What can hang from each mark:
R: D J Q
Q: K V
D: E G R
K: F
E: D
J: G K R
G: D V

Every row comes from one small tree of marks. The marks that hang from a mark follow it in brackets, in alphabetical order. Every link used is in the known rows. Which tree was each row made from?
Known rows:
E(D(R)): [-30  29 -24  -3  16  -6  -5  16 -15   0   3   2  -6  -7  -6  -2   8  -8
 -16 -13 -14 -14]
D(E): [  6  -6  -8  -2   4  -3   2   2  -9 -13   9 -24   1  -1 -11 -11  22  -1
   9   9 -23  25]
J(R): [-27  -4  -3  16   9 -24  10  23   0  -5   4 -18  -4 -18 -33 -24   6 -20
  -9 -15 -47   1]
Q(K(F)): [  7  -1  -7   7 -24   5  44   4   7  -7  -3 -18  -6  -7 -19  10   4 -35
   8  34  -6  30]
G(D): [ -5  -8  -3  -9 -24  10   0  -5   7  -5  16 -19   5 -12 -15   5   9  13
 -18  16 -17  16]
D(E G(V) R): [  4  15 -13  -9  39 -23 -50   6 -24   4  14   3  -2  14  31 -15   3   0
  10   6 -19 -26]
E(D(G(V) R)): [-16  36 -21 -17  33 -11 -48   6 -20   8  13  24  -8   4  26   7   2   1
  -4 -12  -3 -46]
D(G): [ -5   5   3   2   0 -13  -3   9  -3 -14  14   1 -35 -12 -18   0 -11  -9
   9 -16  -1   3]
D(G R(Q)): [ -9   1   4  21  13 -33 -19   2   5  -8   9   7 -31   5   2 -20 -41  -8
   0 -36  11  -8]
J(G(D) K(F)): [ 26 -13   1   9  12  13   1 -24  26  -7   3   8  26 -14 -26  56  29  -8
   0  17  16  18]
E(D(R(J(K)))): [-32  31   2  -3  36  34  24  14  -8  -3   0  21  -1 -16  -3  38  13 -18
  -6 -18  13  -1]
R(J(K) Q(V)): [ 25 -31  48  11 -26  36  44  18   9   1 -14  15   7 -11   9  -4   1   3
  14  -4  12  34]
J(K R(D)): [ -4  -6  -4  15  19   5  16   8   6   2 -17  -5  22 -17 -19  26  20  -2
 -17  -3 -19  -5]
R(J): [-18   9  22  -2 -29   8  39   7  -2 -16   3  -7 -27 -21 -31  -5  -4 -17
   5   0  -6  13]
E(D(G)): [-10  26 -19 -15  16   6 -22   0 -12  -8  14  18 -24  -5 -15  27   3  -3
  11 -24  21 -11]
G(D(R) V): [ -8   4  -5 -11  -7  -7 -24   3  -2  13  14 -14  19  -3  23 -14   7  14
 -33  30 -42 -20]
J(K): [  2 -16  22  16  14  14  31  21  14 -13   4  -7   1 -28  -7   9  23  -7
  -4  -4 -24  35]
K(F): [ 14   5  10  18 -40 -10  24  -2  -3 -18   4  -8  -7 -11 -29  -7 -11 -31
  -1  19 -14  16]
E(D(R(Q))): [-16  13 -15   8   7 -14 -11  -1   0   0   1   6   0   4   0 -13 -10   2
 -12 -30   3  -7]
G(D(R(J)) V): [-21  18   6 -21 -19  10  -9  -3  -7  11  11  -2   7  -2  13  -2  -5   6
 -24  26 -21 -24]
G(D(E R(J Q))): [ -7   2  -7  -8   1   8 -14 -33  -2  -1  14 -11  18  23   1   2 -15  10
  -5   0  22   9]
G(D V): [ 10  -9   4 -20 -29   6 -18  -7  10   5  17 -16  18  -8  12  -4  18  23
 -21  35 -33  -2]
G(D(R(Q))): [-10 -12  -1  10 -11 -15 -13 -13  14   2  10 -13   9   5   3 -14 -21  12
 -29  -6  -8   6]

Which tree is each row?
[  0  20 -12  -6  24 -21 -56  -9  -4  10  11  28  -3  17  31  -5 -18  11
  -1 -28  15 -39] : E(D(G(V) R(Q)))
[ 17 -44  24  28  11   3  15  34  10  12 -14   5  32  -9   8 -23  13  -1
   0 -17 -28  21] : J(K R(Q(V)))
[ 37  12 -22 -28  -3  -2 -48 -24 -20   5   2   1   8  19  20  20  11  29
  14  27  10 -32] : R(D(E G(V)))
[-36  19   0 -10 -15  11   9   0  -8   1  11  -9  -9  -8 -13  10 -15  -5
 -22  11  -2  -4] : G(D(R(J)))
[ -6  15   2   3  29 -14 -19 -18 -10 -12  12  10 -22  22  -1  -3 -36 -12
  22 -30  39  -3] : D(E G R(J Q))
[-11  17   0  -1  17 -28 -32  17 -10   2   9   7 -21  -3  25 -20 -14  -8
  -5  -1 -28 -33] : D(G(V) R)
[-15  -5  -7   6  33 -42 -22  15  14   8  -8  -4   7 -15 -24 -21  35  -5
   2  -6 -51 -35] : J(G(V) R)
[ 14 -20  34   3 -55  16  32  14  -4   1 -13   7 -11  -1  -2 -30 -15   4
  14   1   5  14] : R(J Q(V))
[-28  11  26  15  22  17  42  24   1  -8  -1   5 -12 -23  -5  11   1 -26
  -8 -10 -10  14] : D(R(J(K)))
[  6   2 -21 -22  15  -3 -44  -9 -13  13  17 -19  38  16  34  -9  23  21
 -18  38 -35 -11] : G(D(E R) V)
[ 10  -5  16   8 -41  16  56 -19  19 -11  -7  -4 -12   5 -25  10 -25 -36
  17  16  38  29] : R(J Q(K(F)))
[ 22  14 -30 -18   3   1 -30 -25 -22  -6   0  -3  -7  15  -5  30   1  19
  16  10  28 -13] : R(D(E G))
[ 11  13   8  -6 -39   4   1 -35   3  -8  -7  18 -32  10 -20  27 -42  10
  13 -17  62 -18] : R(D(G) J Q)
[  6 -19  44  19  -6  24  43  -4  26 -18  -1   7  -4 -15 -14   9  -6  -8
   6 -22  19  37] : R(J(K) Q)
[  0 -28  -4   8  -8  -2  24  39   1  24 -21 -12   1   6  30 -35   1   0
   0  14 -15  18] : D(R(Q(K V)))
[-25  -5  -6 -11  -5  18  24 -11  19  11   2 -13   1  10   2  14 -16  -2
 -12   8  26  16] : G(D(R(J Q(K))))
[  4  24 -14 -25  10   4 -40  -2 -10   2  15  22  -7   1  12  16  13  10
   9  -4   3 -31] : E(D(G(V)))
[ 14 -30 -20  -2  16   4   6  24 -12  23 -17 -18  22  24  39 -30  16   7
  15  22  -9  26] : D(E R(Q(K V)))
[ 35 -12 -16  -1 -26  -3 -10 -35   0  -5 -11 -17  17  19  -4   2   2  28
   4   7  17   7] : R(D(E) Q)
[ 15 -18 -15  -4 -30   6  28 -15  21   6 -24 -18   1   7  -2  12   0  17
  -4  15  22  13] : R(D Q(K))
[-10  16 -22   0  45 -22 -32   6 -25  -7  15  -2 -16  10   6  -5  -5 -11
  13 -12  -3  -7] : D(E G R)
[  6 -20  13  19 -25 -18   6  29 -10  12 -14  -2  -1   1  21 -52 -16   6
  -8  -1 -23   3] : D(R(Q(V)))
[ 23   2  -4 -10 -36  13   7 -42  -3  -9 -14  -7   6  19 -15  14 -10  19
  12   5  42   1] : R(D(E) J Q)
[ 20 -17   1 -19 -61  37  44   2  -1  22 -36  -2   0  11   8   9  -2  18
  12  30  39   5] : R(D J Q(K V))
[-28  26  -1   1  -2   4   7 -10  -5  -2  -2  17 -10   5 -11   0 -21  -8
  -4 -31  25 -13] : E(D(R(J Q)))
[ 15 -21  18   5  39  -2  -2  12  28  -1  -7   7  12 -25   2  11  52   7
  10   4 -28   0] : J(G(V) K)
[-17  15  11   8  30  25  19  -4   7  -4  -2  26   7  -3   1  26  -4 -10
  -3 -37  31   6] : E(D(R(J(K) Q)))
[-12   2  -6   9  38 -25  -9 -19   6  -8  -7   3  -8  13 -20  -7   2  -5
  22 -26  24  -5] : D(E R(J(G) Q))
[ 35 -12  19  16  16  -4   3  -6  23  -6  -8  16  20 -17  -5  22  34 -16
  14  21 -13  -1] : J(G(V) K(F))
[ -9  -9  15   9  -5 -14   8  17  -1  11 -27  17 -18   0  -4 -26  -6   1
  14 -16  11 -17] : D(R(J(G) Q(V)))
[ 24 -26 -16  -7  -7   3 -33  -4 -17  21   2 -10  39  28  35 -23   5  32
  -8  20  -7  11] : G(D(E R(Q(V))))
